Each row was made from one path, in order. Every step used is in the known rows, and no mark comes twice. Write each row's path.
Known rows:
C/X: [  1.9 -15.2 -22.2   9.6  30.9   5.6 -16.5 -26.0  17.8  13.2  29.0  -4.0
  14.5   9.2 -21.4  -7.7  12.8 -29.5 -22.9 -32.4]
C/S: [ 12.6 -10.9  -9.8  15.3  14.2   8.3 -21.5   1.0  12.1  32.1 -19.0  12.2
  11.1  12.1 -44.6  -4.9  27.3   1.0 -26.1 -23.0]
X/C: [  4.6  20.6 -15.6 -22.8  34.1 -21.2  -4.4  21.5   4.6  11.3 -10.9  10.7
  22.6 -11.0   5.0  -1.7   4.3   9.1   1.0   0.8]
A/S/F/C: [ 11.7   8.7  18.3 -11.8 -22.4  -3.2 -13.5   4.4 -11.9   0.7  13.9  -0.1
  -5.9 -40.1  15.5  -9.7 -19.5   9.9  28.7  11.0]
S/A/F/C/X: [ -8.1 -35.3  11.1   2.4  -5.3   5.8  27.7 -10.7  -0.3 -37.5  18.5  -6.5
  -8.4   0.0  20.6  13.7  -8.1 -36.8  -8.6  -9.4]
F/C: [-13.4  -7.6  -5.2   0.0   2.7 -11.4   6.8  20.4  13.1  -3.7   7.5  11.8
  -0.9  -9.7  -8.0  21.0   8.8 -17.2   0.3   0.7]
X/C/S/A: [ -4.8  -6.0  -4.0 -26.0  16.9  10.5  10.4  24.9  -2.3   5.9 -51.9  15.9
   1.6  24.5   3.9  15.0   7.9  12.6 -36.1   7.3]
F/S: [  5.0 -19.6   6.5   3.0  28.7   9.3 -35.0 -14.6  -4.2  27.2 -11.5  11.3
   2.8   1.9 -36.3   2.5  20.5   3.8   4.1  11.3]
S/A/C/Z: [-18.4  -8.5 -20.3   7.2 -10.3  10.4  33.1  31.5  13.7 -40.3 -11.2 -14.3
 -21.1  33.5  32.9  10.9  -0.1  19.7  -2.8   5.2]
F/S/A/C/X: [ -1.2 -48.6  12.0 -16.8  17.4  36.3  13.5 -19.3   3.3  -7.5 -10.3 -12.8
  -2.1   9.1   7.3   6.5  -4.4  -6.0 -14.5  -9.9]
S/A/C/X: [ -3.9 -36.6 -11.8 -19.2  17.5  18.3  20.7  -2.1  20.4 -15.9  13.3 -18.3
  -2.8  18.1  18.8   9.7  -0.1 -18.6 -15.2 -27.5]
X/F/S: [  1.4   3.9  12.5  12.3  12.9  -2.0 -30.7 -36.1 -29.0  34.1  -7.0  18.3
   9.8 -17.3 -19.0   2.9  12.3   7.7  14.9  35.5]
A/S/F/C/X: [ 12.9  -0.5  17.6  -2.1 -18.8  16.0  -8.7 -29.0  -8.9   0.2  31.9  -6.0
   6.7 -35.8   6.5 -20.5 -30.0 -13.4   1.2 -15.1]
C/S/F: [ 35.7   5.6   0.4  -5.3  -6.2   8.5 -35.6 -36.1   1.0  16.7 -11.0  11.1
   4.4   2.5 -28.3 -27.5   9.9  13.9   6.8 -14.0]
X/F/S/A/C/Z: [-17.9   0.4   8.1  13.5 -24.5  19.2  28.1  -5.0 -22.8 -22.3 -26.4  -3.1
  -9.8  13.9  33.0   8.9 -16.3  35.6   9.1  37.8]
A/S/F/C/Z: [ -2.9  26.5  12.7  24.6 -51.7   2.9   1.2   1.3 -15.5 -23.7   6.3  -3.8
  -9.1 -21.1  18.4 -19.6 -34.7  27.0  11.4  14.6]
C/A/S/F: [ 16.9  33.1  -5.7 -12.2  -1.6 -14.8 -37.3  -4.4  -1.2  18.2  25.4 -23.8
 -17.9  -1.0  -4.9 -30.2   0.3  14.6  37.5   1.0]
X/F/C/A: [-31.2  39.0  -1.6   6.8 -10.5 -36.3  23.0   8.7  -1.0   2.2  17.3  -1.2
  -6.2  15.0  -6.1  15.9  -3.4 -22.2  10.9  15.9]

Write each row's path:
[  5.4  15.8 -14.6  17.7  14.5 -11.2 -11.6 -46.8  -7.7  28.1  41.3   4.6
  21.3  -6.4  -3.5  -6.4   2.5 -24.1 -10.2  -2.7] | C/X/F
[ -0.7  -3.8  -9.9  -8.1   5.5   4.9  24.2 -22.9  -4.0   2.2  23.3  -9.1
  10.8   0.8  33.0  11.6  -9.1 -12.2  -0.6  -0.4] | S/A/C/X/F
[ -0.6 -16.3  11.9  15.6 -12.4   7.1   7.1  14.9   7.2  13.8 -27.1  20.0
   9.6  -3.5 -35.8  10.3   8.3  -7.7 -27.8 -16.0] | F/C/S
[-24.5  17.8   6.9   6.7  -6.2 -13.5   4.1  43.0   6.2  15.9  14.3 -16.4
 -12.4  -2.9  -8.1  10.4  -2.9  -6.3   2.9   0.4] | F/C/A/S
[-17.5  42.7 -18.3 -19.6  29.3 -27.0   8.6  27.0  12.8  10.3  -6.6 -10.5
   8.9  22.2 -12.1  -1.8   1.6   0.2   4.4  -3.2] | X/C/A
[ 15.6 -13.1  16.0 -11.2   6.2  -3.9  14.4  19.5 -11.8 -18.6 -41.2   1.6
  -1.8  -0.3  20.6   0.9   5.3  14.9  -2.1   6.5] | X/C/S/A/F
[ 16.4 -21.8   1.4  -0.4   1.5  13.2   7.1  13.0  18.2  25.0 -25.5   4.2
  14.2  -5.8 -27.0   0.1  17.7  23.2  -8.9 -35.1] | A/C/S
[ -5.7  21.8   0.0  19.1 -41.2   0.0   6.9 -10.9  -6.6 -40.6   4.0   2.1
  -7.4  -1.4   9.2 -14.0 -26.5  10.5  12.0   7.6] | S/F/C/Z
[-12.4  44.3  -5.3 -12.9  18.8 -19.2  -7.4  42.2   0.4  33.9  -1.6 -18.3
   3.9  -4.9   3.6  -7.5  -5.9  19.6   5.3   1.8] | X/C/A/S
[ -3.7   6.2  17.8  18.9 -24.5  -0.9  14.1  -6.1 -12.3  27.5 -20.9  25.3
  13.3 -19.6 -21.6   9.1  -0.4  -1.0 -19.5   2.8] | X/F/C/S
[ 10.7   5.2   3.6 -18.1 -17.4 -10.9  -8.2  -9.6   3.2 -18.4  11.1  10.1
  -4.2 -18.4   3.8  -2.8  -9.0  -5.6  25.8   3.1] | S/F/C
[  5.4 -25.2  -9.2  -1.8  20.0 -18.6  -2.8  12.9   2.0 -32.9   9.7  -6.8
 -26.2  13.9  25.6  12.8  23.3 -10.1  22.5  11.3] | S/A/F
[ 31.4  16.2  -3.7 -11.8   5.5  -2.0 -49.2 -10.5  -7.2  20.2  27.7  -7.9
  -6.7 -26.9   9.6 -30.8   0.9  17.8  32.7   2.9] | A/S/F
[ -6.6 -28.2 -11.8  -9.6  14.4  18.1  -4.6  15.6   9.5   6.1 -30.9  12.2
 -13.3  43.8 -14.9  16.6  30.3  -6.5 -34.9  -2.0] | C/S/A
[-25.5  -8.8   8.2  32.3 -34.8  -6.2  37.1  23.2  -5.6 -68.3  -5.0  -4.2
 -23.2  13.4  31.1  12.3 -16.2  -1.1   4.2  23.4] | S/A/F/C/Z
[  8.6  -7.0   6.1  -8.1 -11.1   9.9  -1.3 -43.3   2.6 -16.2  27.1  -1.6
   9.9 -15.7  -4.8 -13.4 -20.4 -26.2  -0.9 -18.7] | S/F/C/X
